Each row was made from one small tree. The marks that hang from a mark follow it in brackets, in alphabetical order. Every link used is in the known rows. Write each row's tree.
In the rows, zero is written as 128.
Known rows
mokiru(sipez(mukulu sisot)): [134 161 158 122 167 121 107  87 156 182 117 154 127 137 129 141 150  89
 118 153 115 150 152 156 109 131  98 114  97 108 133  89 152  94 139 124
 132 135 114 105 144]
kifalu(sipez(gatu mokiru sisot zisa)): [120  94 100 109 204 163  86  74 123 156 103 132 120 123 121 135 139 116
 141 171 119 110 142 144 144 135  76 170 110 111 121  72 139 156 123 138
 139 146 129 120 149]
nadeka(sipez(gatu mokiru sisot(kifalu) zisa)): [114 129 118  79 228 152 113  95 108 155  76 142  84 130 145 144 135 125
 130 208 111 136 113 133 152 126  91 169 120 118 139 136 128 140 132 157
  99 141 100  88 144]
fanu(sipez): [109 136 149 114 137  93 156 103 128 153 117 154  88 136 121 138 153  59
 132 146 107 136 153 119  98 127 129 112 121 132 116 112 145 127 122 130
 189  97 141 121 131]
zisa(sipez sisot(lasak)): [131 142 140  80  67  79 119 177 129 108 125 144 112 123 133 165 151  75
 124 112 117 149 144 124  86 128 139 134 118 113 121 149 145 115 122 127
  97 108 160  72 100]
zumep(sipez(gatu nadeka sisot)): [141 118  95 107 185 165 119 118 149 164 141 146 118 133 138 126 135  99
 151 162 107 141 123 122 170 138  71 147 124 118 140  75 149 134 130 125
 175 139 116 104 136]
nadeka(sipez(lemet zisa)): [114 110 151  97 184 104 128  96 117 141  91 152 122 142 130 135 136  79
 115 204 113 138 150 130 128 133 126 145 128 120 128 165 135 153 148 148
 142 145 120 109 148]
zumep(sipez(gegek)): [114  93 104 102 136 106 128 129 132 138 130 151  98 146 123 128 148  67
 141 135 103 138 130 115 124 131 104 141 131 124 139 122 125 113 159 128
 177 126 136 146 115]
rema(sisot(kifalu lasak sulo zisa(sipez))): [133 183 142  83  32  54  48 228 113  26 134 126  26  31 126 188 154 120
 137  72 111 175 147 121  44 127 188 150 122 106 130 167 155 111  93 131
  30  51 159  15  53]
sipez(gegek mokiru sisot(sulo) zisa): [109 106 137  72 167 143  69 128 125 143 100 142  75 131 129 133 156 119
 111 181 124 142 114 170 123 129 111 179 122 105 119  76 173 140 136 148
 118 112 125 151 141]
zisa(sipez(gatu lemet mokiru sisot(rema))): [142 135 112 132 216 172 130 154 162 129 103 134 156 137 147 147 132 126
 118 198 115 131 113 125 148 123 147 178 132 119 140 106 124 117 135 134
 114 153 123 139 141]
fanu(sipez(gatu gegek mokiru nadeka zisa)): [110  69 106 109 222 160 120  57 192 179 105 125  74 161 123  94 147 113
 138 199 119 118  87 141 167 139  89 160 139 103  99  70 142 194 104 156
 122 136 105 157 167]
gatu(sipez(gegek lemet mukulu zisa)): [125  79 122 113 199 113  99  72 161 145 107 133 139 166 121 109 148  82
 113 187 124 132 128 141 131 125 132 201 126 105 129 137  82 122 140 145
 100 158  93 168 141]
gatu(sipez(gegek mukulu nadeka)): [133 120  96 123 156 120 123  85 197 165 134 146 106 146 121 106 154  67
 134 142 119 133 115 137 142 121 120 164 133 111 139 119 105 100 138 143
 133 121  97 126 113]
nadeka(sipez): [114 153 146 106 134  91 149 119 125 147 109 166  93 122 130 145 140  58
 131 154 105 140 151 118 112 125 123 109 125 129 139 160 156 118 156 143
 186 108 135  81 118]
beza(sipez(mukulu)): [120 135 145 122 139  82 153  79 122 164 108 154 131 125 109 125 160  81
 126 162 114 148 150 127 117 130 118 121 110 130 118 143 100  98 139 125
 152 131 111 119 133]
sipez(gegek mokiru mukulu nadeka): [117 126  99 135 154 138 131  85 179 181 120 143 110 154 120 115 161  99
 139 169 120 139 101 153 159 126 114 167 123 113 126  91 103 119 134 147
 115 119 102 137 125]
gegek(lemet(sipez(mukulu))): [126 169 207 103 179 110 151  63 134 166 109 159 127 166 134 125 152  48
 122 145 111 151 154 138 126 117 154 158 101 127 132 160  79  84 148 122
 163 106 117 167 130]
gatu(sipez(lemet mukulu zisa)): [127  98 142 120 179 111 106  71 135 135 113 143 151 144 116 123 150  74
 111 186 124 131 154 139 121 123 148 194 115 117 130 132  82 117 132 141
 109 160  97 140 142]
gatu(sipez(beza)): [119 105 122 111 108 106 117 103 162 118 142 153 100 128 116 126 144  70
 136 129 113 123 140 130 121 114 137 126 116 130 132 168 121 108 143 140
 189 117 111 146 119]
gatu(sipez(beza lemet mukulu)): [129  99 127 136 153 118 119  72 180 138 127 140 149 151 116 115 149  92
 127 165 120 131 135 139 137 117 153 164 107 126 128 166  88 103 128 142
 138 155  83 172 137]
rema(sisot): [124 173 149 120 107 108 104 143  94 103 142 159  89  97 137 157 145  84
 146 132 112 169 155 125 118 114 148 123 125 117 125 142 123 112 144 115
 174  64 146  64  92]
zisa(sipez sisot): [130 135 140  75 117  96 128 150 112 118 122 161 104 138 134 167 157  53
 120 150 113 136 156 122 103 126 138 146 133 119 121 152 114 105 144 121
 121 118 164 114 103]
mokiru(sipez(gegek nadeka)): [129 128 116 119 145 119 120  95 216 157 124 143  83 146 133 120 148  76
 134 136 113 136 111 150 139 136  80  96 132 104 127 115 173 125 147 136
 157  96 125 125 130]
sulo(sisot(kifalu(sipez) zisa)): [124 167 108  57  75  96  83 157 110  78 125 140  43  60 131 176 176  81
 139  87 102 129 175 106  75 127 115 149 118 114 137 157 138  93 119 121
 113  72 154  84  68]
lemet(sipez(sisot(rema))): [125 163 162  88 155 138 120 138 139 122 126 166  92 141 146 140 144  63
 101 131 107 150 149 136 126 112 157 123 122 128 152 118 137  79 154 115
 190  91 128 143 127]
beza(sipez(mokiru mukulu nadeka)): [120 133 109 147 156 115 158  63 156 184 113 144 135 131 103 106 164 109
 126 178 119 140 117 149 151 132 119 138 118 131 114 114 105 110 126 136
 128 149  82 110 145]
nadeka(sipez(beza gatu lemet sisot(lasak))): [132 125 130 112 170 137 113 124 189 156 106 121 147 138 146 123 113 151
 138 163 115 155 104 131 157 131  89 116 100 111 126 162 196 166 113 152
 146 141  89  93 162]
nadeka(sipez(gegek zisa)): [106  94 134  70 174 100 116 101 133 154  98 155  78 143 128 127 138  68
 124 179 109 135 133 125 122 131 103 135 137 108 131 153 140 151 160 151
 142 125 129 120 133]
lemet(sipez(beza gatu zisa)): [114  59 174  78 171 145  82  48 161 123 121 142  77 160 126 109 139  90
 126 165 115 124 133 141 164 129 110 135 106 112 112 146 114 167 124 143
 162 137 112 190 169]
mokiru(sipez(beza nadeka)): [130 111 131 114 122 127 110  73 221 148 137 149  84 138 119 121 148  87
 137 144 112 129 125 158 148 134 101  81 114 115 119 140 165 134 130 140
 164 110 115 138 143]
nadeka(sipez(lemet mokiru mukulu)): [115 150 140 155 189 118 152  83 145 176  89 148 151 147 122 129 148 101
 120 203 115 142 128 140 133 124 147 162 114 129 130 145 121 113 141 154
 119 172  89 112 149]
fanu(sipez(sisot)): [115 150 138 100 168 113 146 112 117 172 119 153 105 139 129 139 146  82
 128 154 109 144 152 127 105 128 110 114 120 125 119  84 157 126 122 122
 189 104 127 109 139]
kifalu(sipez(gatu)): [129 118 117 127 142 127 122  91 145 131 112 141 103 110 126 142 143  66
 160 127 109 115 156 113 130 131  90 130 110 122 130 124 142 130 130 131
 193  98 158 121 114]
fanu(sipez(gegek mokiru)): [ 98 119 114 126 166 111 153  97 156 169 107 139  87 157 119 118 155  89
 132 157 112 130 110 133 113 126 120 132 131 124 109  94 144 135 129 143
 164 116 118 154 139]
rema(sisot(kifalu sulo zisa)): [122 197 163  85  67  79  50 197  90  38 129 154  12  50 139 186 163 101
 135 101 111 177 161 129  75 117 175 150 122 114 131 175 136  97 115 127
  97  20 155  63  53]
sulo(sisot(kifalu rema zisa(sipez(lemet)))): [142 167 129  51 108 107  99 216 136  46 118 142  68  73 148 184 168  94
 110 138 103 142 152  96  80 120 183 177 142 114 150 182 109  82 125 121
  53  97 149 111  77]
sisot(lasak rema sulo zisa(sipez)): [133 150 168  81  23  64  75 240 164  47 137 146  53  45 118 174 154  81
 109  79 112 148 154 119  35 129 201 138 118 113 146 140 181 112 108 141
  76  67 177  82  78]

Which tree is each row?
[112 113 114  75 152 128  72 116 202 140 154 140  73 161 126 106 140 116
 120 111 114 143 115 159 150 134  96 129 130  96 120 120 133 142 133 134
 142 110  89 168 136] | lemet(sipez(beza gegek nadeka sisot(zisa)))
[122  47 113  93 189 146  90  46 197 167 115 134 123 180 116 100 152 117
 130 213 124 136 105 160 186 136 113 181 122 101 112 138  78 169 116 150
  84 145  92 201 154] | sipez(beza gegek lemet mukulu nadeka zisa)
[129 115 146  94 190 109 148  94 136 182 117 154 135 160 127 122 151  63
 144 155 105 149 129 118 129 126 128 180 117 122 142 150  74  94 156 124
 143 128 123 183 114] | zumep(sipez(gegek(lemet) mukulu))
[121  81 117  76 227 131 107  90 131 167  97 132 117 147 134 107 134 128
 127 189 119 144 112 131 154 140  47 140 128  99 112 117 133 159 143 129
 147 137 106 142 163] | beza(sipez(gatu gegek sisot zisa))
[143 166 104  55  49 118 100 177 152  68 114 134  49  52 146 169 171  80
 138  81 101 140 143 102  90 114 155 130 111 127 158 165 170  75 108 121
 114  49 162  73  69] | sulo(sisot(kifalu(sipez) lasak rema))
[129 141 131 109 185 123 142 109 126 162 106 142 133 126 137 127 136 115
 136 165 113 150 131 121 144 133  66 113 113 119 119 123 149 123 140 121
 189 120 111 105 148] | beza(sipez(gatu sisot))
[117  71  66 109 144 139 126  95 208 154 129 131  95 155 108 113 148 114
 146 168 115 114  89 146 162 132 116 149 144 114 114 127 112 151 136 151
 112 152 110 162 133] | zisa(sipez(beza gegek mokiru nadeka))
[124 162 137  87  54  86 132 184 139  73 110 148  69  93 146 171 152  71
 132  98 106 161 133 111  98 111 166 125 106 140 165 178 121  79 124 134
 123  26 152  91  73] | sisot(kifalu lasak rema)
[138 117  99 107 161 148 102  75 192 173 150 149 126 140 116 109 147 101
 133 157 119 134 127 154 157 120 122 152 115 116 134 114 110 107 121 138
 140 143  75 128 134] | gatu(sipez(beza mukulu nadeka sisot))
[125 193 180 106  14  66  38 222 118  48 153 141  47  32 129 170 151 117
 132  64 119 187 154 136  53 124 174 126 107 100 121 138 197 127 101 130
 108  30 156  23  72] | rema(sisot(lasak sulo zisa))
[137  99 106 137 159 136 119  62 214 150 135 138 144 152 115 103 150  96
 132 174 121 128 121 147 165 122 145 165 118 124 127 156  92 117 117 145
 131 152  73 162 138] | gatu(sipez(beza lemet mukulu nadeka))
[130  98  68 150 195 166 117  48 214 185 109 124 110 140 116 105 154 106
 161 159 119 110 100 140 176 134  82 174 119 108 122  84 118 139 114 149
 118 137 113 146 130] | kifalu(sipez(gatu gegek mokiru mukulu nadeka))
[117 150 154 106 173 110 110 141 135 146 132 143  90 117 132 145 137 105
 130 133 112 144 152 117  95 136  94 129 114 105 116  79 159 152 104 129
 156  99 127 105 134] | fanu(sipez(gatu sisot(zisa)))
[136 119 151 134 187 130 105  69 210 172 106 136 101 152 137 119 147  89
 134 154 116 139 116 138 138 133  74 121 107  95 125 114 146 122 136 141
 127 125 121 148 145] | mokiru(sipez(gatu gegek mukulu))
[126 149 168  94 175 105 151  94 144 181 103 155 130 159 139 132 152  65
 143 156 115 154 131 130 127 119 125 169 111 115 133 162  76  95 153 130
 146  78 132 171 107] | sipez(gegek(lemet) mukulu)
[120  76 119 130 188 151  92  36 140 159 101 134 116 123 104 126 154  97
 142 181 120 106 145 139 142 134 107 186  98 113 118  88  99 149 112 148
 102 160 127 142 146] | kifalu(sipez(gatu mokiru mukulu zisa))
[143 100 130 141 182 159 111  62 248 147 118 128 120 157 138 111 136 119
 142 178 118 129 104 152 185 138  83 104 111 109 112 147 171 160 115 146
 155 133 100 162 167] | mokiru(sipez(beza gatu lemet nadeka))
[113  78 151  37 237 131 124  64 153 196 106 142 106 180 130 108 137 108
 131 190 114 139 117 144 137 129 107 152 124 106 103 141 112 166 125 132
 149 112 111 215 158] | fanu(sipez(beza gegek(lemet) sisot zisa))
[133 176 110  84 146 122 107 191 150  86 121 151  93 109 154 170 149 106
 116 142 111 159 135 130 129 122 152 168 130 122 160 151  98  90 124 126
  94  50 121 116  82] | sipez(lemet nadeka sisot(kifalu rema zisa))
[131 136  97 108 142 116 137 129 150  80  86 144  99 113 140 165 155  62
 131 141 103 125 150 112 124 116 164 154 122 146 158 186  94  75 132 125
 142  68 154 154  82] | sisot(kifalu(sipez(lemet)) rema)
[136 182 143  43  90 134 119 178 122  78 116 162  42  81 160 175 177  67
 122 137 101 152 143 104 112 104 162 141 125 130 158 171 133  63 138 119
 135  48 154 112  76] | sulo(sisot(kifalu rema))
[125 111 105 109 198 147 138  78 192 180 124 135 130 168 127 110 142 123
 131 190 114 138 118 149 165 134 110 126 126 123 105 104 150 159  99 131
 166 131  89 159 165] | fanu(sipez(beza lemet nadeka sisot))
[132 138 114  49 113 130  97 163 144 100 115 143  72 102 148 156 146 102
 123 139 114 161 121 136 132 123 141 151 117 120 160 129 124 115 108 134
  78  50 130  76  96] | sipez(nadeka sisot(kifalu lasak rema) zisa)
[132 138 183  17  59 100  61 198 129  43  95 157  20  84 156 181 174  73
  94 129 118 163 133 139  88 113 191 166 108 123 144 185 156  92 102 140
  53  27 171 125  78] | sipez(zisa(sisot(kifalu lasak rema sulo)))
[144 112 140  74 153 147  89 165 183 100 114 147 105 115 133 150 147 111
 104 182 113 136 131 141 122 124 184 156 129 123 136 147 160 112 125 132
 118 126 139 180 129] | zisa(sipez(beza lemet sisot(rema sulo)))
[132 124  97 126 134 123 122  61 164 165 124 148 111 119 107 131 161  59
 149 140 113 120 157 136 137 133 115 145 114 123 132 104 110 112 119 131
 144 113 136 109 108] | kifalu(sipez(mukulu nadeka))
[124 118 169  83 160 137  78 103 139 131 117 125 108 141 141 121 128 112
 121 130 119 152 131 143 134 134  92 140  97 101 124  93 167 158 114 134
 138 124 113  97 164] | lemet(sipez(gatu sisot(lasak) zisa))
[126 165 149  74 189 120 149 132 127 176 108 152 133 157 155 140 135  84
 140 149 113 159 129 134 132 120  96 154 120 113 135 146 115 102 165 120
 181  66 134 154 110] | sipez(gegek(lemet) sisot)
[127 160 200 135 220 149 149  47 159 176  99 142 136 168 138 113 147  86
 129 167 116 141 122 142 157 117 141 178  94 124 123 140  85 104 135 138
 147 133  98 178 152] | gegek(lemet(sipez(gatu mokiru mukulu)))
[117  69 132 102 166 114 110 104 101 122 117 146 137 145 119 133 145  79
 123 185 110 136 154 126 131 138 127 171 124 126 131 127 106 141 142 129
 143 164 125 152 145] | zumep(sipez(lemet zisa))
[127 123 112 115 179 127 128 134 107 147 124 146 160 149 134 140 138  98
 129 168 107 150 146 126 134 134 106 156 120 129 139 104 134 111 148 116
 173 154 114 129 138] | zumep(sipez(lemet sisot))
